Known rows, with every step that occurs:
r -> g -> d -> j: [  1  18  35  -9   9  -3   0  17   9  16   8 -13  -9 -17 -33 -11   7 -19
   7  13  12  -3   2  15 -13  14  18   7  17]
d -> k: [  3  13  14   7 -11  -2  -2   6   6  13  13 -15   2 -17  -6   9 -12  -5
  -1  -1 -12   3   0  15  -3 -13  -1 -16   3]
h -> r -> e: [-12  11  33   5   3  -3  22 -10  10  12   9 -10   9  -1 -30   3 -12  -6
  -2   1 -17 -21 -10  -3  -5   4   2  -6  20]
e -> d -> g: [  1  13  19  -8 -13   0  -7  19  -8   8   3 -10   6 -11 -15 -11 -11 -17
  -5 -10   9   7 -11   1  -7   8 -13  11   3]
k -> r -> f: [ 13   7  21  10  -7  18  25   8  -4   4   4  -8  -4   2   9  10   1   9
  -4   1 -26  -6   5   6 -11   0  -4   8  -4]
j -> r -> g -> d -> k: [  2   4  27  -9  -5 -16   6  14   6  17  10   1   7  -5 -22  -5   8 -20
  15  22   7   9   4  13 -18  -6  10   7   0]
h -> r -> e -> d: [-10  16  33  -1   6  -5  18  -3   3   8   5  -4   8  -7 -32   1 -16  -6
  -8   5 -12 -17 -19  -4 -12   8  -4  12   8]
a -> t: [ 11  11  14  12  -3  20  -3   4  -2  -7   4 -25 -11 -14   0  -6 -25 -10
  -1 -24  -5  12  -7  10  -8 -26  -6 -29   6]
e -> d -> j -> r: [-10   8   3  -3   4  17  12  31  -8 -16  -7   4 -29 -19 -31 -12 -18 -20
   9  19   9  -3  -9  11   1   6  -4  18  12]
h -> r: [ -3  12  30   3  -6   4   9  -2   4  12   9 -14  -5 -10 -13   2 -16  -2
   3  -4 -15  -8 -13   3   4  11  -7  -5  11]
k -> r -> e -> d -> f -> a -> t: [  3  21  -1   3  26   3  12 -14  -8  -5  -6 -13   4   3   5   6   9  15
 -26   7  -9  11  -4 -13 -24 -14  -9 -10   6]
e -> d -> f -> a -> t: [  6  32   1  -1   6  15 -11   2  -9  -3  -4 -27   0 -17  17  -4  -3  10
 -23 -11   1  34 -13  -5 -30 -25 -12 -20   4]
g -> d -> k: [  8  17  23  -4  -4 -16   0   9  14  12  19 -11   8  -9 -16  13  -3   1
   9   1 -10   5  -4  20 -16 -13   7   0  12]
e -> d -> k -> r: [ 12   9  13   5  -2  -8   4  10  -6   5   9  -2   0 -12  -5  11  -9  10
  -4   9 -19   2  -3  17   1   9 -13  15 -16]
h -> d -> j -> r -> f -> a -> t: [  1   6   7   0   1  16   5  22  -1   2  -8  -7 -21   5   2  -3   1   1
 -13  14  16  18   6 -10 -32  -5  -4  -6  13]
g -> d -> k -> r -> h: [ -1  11  16  -2  -8 -20  12 -11  12  27  20  -4  11   8 -10  22   4  18
   7  10 -29  -3   2  20  -4  12  -4  20  -8]
r -> g -> d -> f -> a: [  2  28  26 -18   7  -9  -2  -6   8  23   7 -28  19 -12   2   1  29   6
 -13  12   7  19   2  -4 -35  -2  10 -10  16]
d -> g: [ -3   6  19  -2 -15   2   1   8  -1  13   6 -16   6  -8 -13  -8  -8 -19
   1 -12   6   4  -1   2   1   3  -6  -9  11]
j -> r -> f: [  1   5  17   5 -17  26  26  17  -4  -6  -4  -2  -6  -2   2  -2  -7 -15
   8   8 -11   1   1   5 -18 -17  -2   3   4]
a -> f: [ 14  12   8  15 -10  22  -4  -1   5  -3  15 -23 -13 -13  -9  -3 -23  -1
  -8 -14  -1  13 -10   5  -4 -10   6 -26   7]
d -> k -> r: [  8   3  11  10  -3  -8   6   0   4   7  11  -7  -4  -8  -2  15  -7   9
   1   8 -24  -5   5  17  10   2  -5  -2  -7]
r -> f: [  9  19  25   8 -16  19  16  12   0   5   4 -16   0  -8   8   2  -6  -5
  -7  -8 -13   1   2   8 -24 -17   1  -6   3]
h -> d: [  6  -1  29  -2 -13  -1   3   3   6  13  17 -21   1 -12 -11   8 -17   1
  -9  -4   2   1  -2   1 -16   6  -4  -9   7]
k -> r -> g: [  9  -5  29   4   0   3   9  -1  -1  15   7 -15  -3 -12  -8  -6  -1  -8
  -3   5  -6  -7   7   5   2  17   0   0  -7]
r -> f -> a: [  5  21  17   4 -12  14  10   7   5   4   4 -27   4  -9  17   9   3   5
 -19   0  -8  14   3   2 -30 -20  -1  -5  10]
r -> g: [  4   8  34   1  -8   8   0   3   3  14   7 -23   4 -21 -11 -11  -8 -22
  -6  -4   5   2   2   4 -11   1   5 -14   2]
f -> a -> t: [  9  12   7  11   2  11  -7  -1   4  -5   6 -35 -11 -14   8  -2 -19   1
 -12 -19   1  25  -4   3 -15 -28 -10 -29  12]
r -> k: [  5  10  31   7 -16  -2   0   7  12  12  15 -23   2 -18  -8   6  -6  -8
  -4   9 -14   2   7  16 -14 -10 -11 -16   8]
e -> d -> j -> r -> f -> a -> t: [  1  19  -5   3   9  28   8  33 -12 -17 -19  -3 -27  -6   2 -14  -4  -7
  -8  12  10  23  -5   0 -30 -16  -6  12   7]
t -> a -> f: [ 22  10   4  16  -2  20  -4   5   9  -8  21 -35 -15 -14 -13   8 -16   2
  -9 -23  -9  18 -14  -2 -10 -29   2 -36  20]
g -> d: [  9  12  25  -4  -2   0  10   8  10   2  18 -21  -2 -10 -17   4  -9  -1
  11  -6  -8   2  -6  17 -14 -12   4   1  18]

Rows:
[-13  -4  11  -5 -27 -12   9  -5   6  28  12  -2   9   2 -11  13 -13  -1
  -4  15  -3   1   1   2 -14  11  -7   3 -12] : j -> r -> h -> d -> k
[  6   9  28  -7  17  -4  10  10   6  14   7  -4 -12  -8 -31  -5  16  -5
  10  23   0 -10   7  13  -1  26  11  20  13] : k -> r -> g -> d -> j
[  3  18  13 -13  11   3   0   1  -1   6  -3 -19   3  -1   3 -12  22  -7
  -2  12  14  33  -1  -7 -34 -21   3 -17  14] : j -> r -> g -> d -> f -> a -> t
[ 18  24   2  11   2   0  -4   8  -8   4  -3  -8  -3   5  26  13   3  22
 -23   0 -14  28  -1   7 -30  -9 -17   7 -20] : e -> d -> k -> r -> f -> a -> t
[-10  21  28   0   1 -19   9  -3   5  18   5   4  15  -6 -28   8 -11  -2
  -9  12 -14 -12 -18   3 -10   8   1  10   3] : h -> r -> e -> d -> k
[-19   1   7   4  12  10  30  14   5 -10  -4   4 -19  -9 -42  -8  -9 -27
  12  25  -1 -22   5   4   2  -7  12  -1  32] : d -> j -> r -> e
[ 12  10  18  -1   2 -17   9   2   7  13  19  -3   4   1 -13  19   5  16
  12  10 -23  -3   1  20  -2   1  -1  11   1] : g -> d -> k -> r
[ -7  19   3  -4   3  17  16  33  -6 -10 -15   0 -20 -11  -5  -7   1  -5
  -9  25   9  13  -1   2 -24   1  -5  27  13] : e -> d -> j -> r -> f -> a
[ -7  28  11  -7  12  -2  12  -3   1   4  -2 -18  16 -13  -5   5  10   6
 -29  15   1   7  -6 -11 -34 -16   2  -6  17] : r -> e -> d -> f -> a
[ -9   7  10   2  -1  -9  20  11  -1  -1   2  12   5  -5 -27   1 -11 -19
   1  23  -3  -8  -5   5 -16 -15   2   9   2] : j -> r -> e -> d -> k
[ -2  -7  24   0 -14  -5  17 -14   6  28  16 -13   5   5  -9  17  -9  20
 -10   0 -14  -9   4  -2  -5  31 -13  11 -12] : k -> r -> h -> d
[ 10  21   7   3  -4  -9   5  12  -4  12   2  -7   5  -1  21  22  10  24
 -22  15 -15  15   3   7 -25   5 -13  24 -16] : e -> d -> k -> r -> f -> a
[  1   2  19   6  14  -3  24  -2  -2  -2   6  -1   1  -5 -24   5 -10   0
  -6   7 -14 -18  -5   2  -8   6  -5  18   2] : k -> r -> e -> d
[ 18  10   6  15   3  17  11   0  -5   0  -1 -19  -9   5  26   5   2  17
 -16  -7 -16  18   5   0 -21 -17 -14  -8  -1] : k -> r -> f -> a -> t
[ -4   3  18  -3   6 -11  17   3  -9  12   1   4  12   8 -26  -4   1 -11
  -5   4  -1 -14  -1  -6  -3  17  -9  22   2] : k -> r -> e -> d -> g
[ 12  22  10  12  -5  21   2   6   2  -1  -2 -29  -3  -3  23  -1  -5   5
 -19 -15  -2  27   0   0 -33 -32  -6 -21   7] : r -> f -> a -> t
[ 21  22   7   4   5  -8   4   2   6  12   8  -8   2  17  20  17  19  27
  -7   3 -19  27   7   9 -34 -17  -5   4  -2] : g -> d -> k -> r -> f -> a -> t
[-10  -7  22  -8 -20 -15   7 -10  -1  38  12  -7  14  15 -11   9   0   8
  -8  -4  -4  -8   3 -10   1  47 -18  17 -12] : k -> r -> h -> d -> g
[  9  -8  22   1  -9 -17   2  -2   5  23  18  -5   6  -1  -6  23  -3  19
  -5  11 -14  -7   7   5  -1  17  -8  -1  -9] : h -> d -> k -> r
[ -3  24   8  -3   1   8   4  -7   1   7   5 -30   6 -19  15   8   8  12
 -18   5  -7  15  -1  -4 -15 -16  -3 -25  19] : d -> f -> a
[ -5  18   7  -9   6   8  22  30   7  -5  -3  -4 -18   1 -13   1  16   0
   6  30   1   8   6   6 -28  -6   6  23  29] : g -> d -> j -> r -> f -> a
[ -3  17  16  -6   2  17  28  33   3  -5  -2   8 -19   2 -22  -5  11 -12
  19  25  -4  -3   2  14 -22  -6  11  22  23] : g -> d -> j -> r -> f
[ 18  19  22   0  -5 -11  16  10   5  17  11   5   9  12   4  20  17  19
   4  15 -27   0   7  18 -20  -4   2  19  -6] : g -> d -> k -> r -> f
[ 13  18  15  -2   1 -20  12   7  11  17  12  -7   9  10  12  27  26  29
  -8  17 -22  12   6  12 -29   0  -1  20   2] : g -> d -> k -> r -> f -> a
[  5  10   2  10  -7  25  15  13  -6 -11  -9 -16 -11   2  19  -5  -7  -5
  -5  -3  -1  25   2  -3 -31 -37  -7 -12   7] : j -> r -> f -> a -> t
[ -2  14  40   2 -16 -10   2  -1  14  23  14 -18   3  -9 -11   8  -5   1
  -1  15 -22  -2  -7  10  -6  10 -14  -8   7] : h -> r -> k
[ 12  -6  36  -3  -8 -23  -4  -5   3  36  14  -4  13  -2  -9  11   5   5
 -14  16   1  -3  11  -1  -8  31   0   0 -19] : h -> d -> k -> r -> g
[ -9   0  13   1   4   6  26  11  -3 -10   0   5   0  -7 -31  -5 -17 -22
   3  14   1 -10  -9  -1 -16 -14   1  13  13] : j -> r -> e -> d
[ -2  17  19   4   0 -12   9   7   6  12   9  -1  14 -11 -22   5 -15 -10
 -10   7  -7  -5  -5  11 -20 -12   4   2   0] : r -> e -> d -> k
[ -7   8  11  -8   8   7  19  25   5  -8   4   1 -24  -9 -38  -5  -2 -17
  27  22   0  -6  -2  17  -3  -2   7  15  29] : g -> d -> j -> r
[ -8  18  -5  -2  18  10  14  -2 -11 -10 -12  -9   3  -3  -1  -8   2  -5
 -14  13   4  18 -10 -16 -32 -32  -5 -13  15] : j -> r -> e -> d -> f -> a -> t
[ 14   3  34  -5   7  -8  12   1   5  17  14 -10   3  -2 -18   0  11  -3
   9   7  -5  -4   6  10 -11  18   5  14   2] : k -> r -> g -> d
[ -3  17   9  -1  -2  26  19  38 -11 -10 -13  10 -22  -9 -14 -13  -5 -16
   3  23  -1   0  -4   8 -18   2   0  26   3] : e -> d -> j -> r -> f
[ -1  30  46 -17   4  -8   5  -8   3  32   9 -10  21  -4 -16  -2  23   0
   0  10  -5   2 -10  -3 -17  21  10   1   9] : h -> r -> g -> d -> f
[  9  18  37  -7  -6 -20  -6   6  12  25  16 -10  16 -11 -17   2   6 -10
   2   7   3   8   1  15 -24   1  15  -1  -1] : r -> g -> d -> k
[ -7   9  12   3  22   2  19  13  -2  -3   0   5 -13  -8 -37   1  -6  -2
  -1  23  -9 -25   0   6   0  15   3  22  14] : k -> r -> e -> d -> j
[ -7  11  16  -2  -3   3   4  33  -1  -4   0   3 -24 -18 -28  -7  -5 -19
   6  39   0   1  -1  16  -8   4 -12  17  10] : e -> d -> j -> r -> k
[-14   3  27 -10 -29 -10   0  -7   6  40  13 -16  18   7 -14   2  -7  -5
 -13  -9  10   2   1  -9 -12  30 -12   4  -5] : r -> h -> d -> g
[ -2  12   4  -2   0   1   3 -27  -1  28   5 -27   9  10  21  18  10  37
 -29  -2 -10  19   3 -16 -22  12 -16 -15  -9] : k -> r -> h -> d -> f -> a -> t
[ -8   9  23  -2 -27 -16   1 -11  15  38  19 -15  17  -3  -8  17 -13  10
 -15   0  -5   2  -1   6 -18  14  -3  -4 -13] : r -> h -> d -> k
[-24   5   2   1  -6  18  21   9   3   3  -3  -5 -20 -10 -27  -7 -14 -17
  13  18  -2 -11   2  12   6   8   0   9  12] : d -> j -> r -> h
[ -2  14  20   2   4   1  15   5   2  -1   8 -10   6 -13 -26  -1 -18 -14
  -8  -3  -4 -10  -7   4 -20 -13   1   6  10] : r -> e -> d
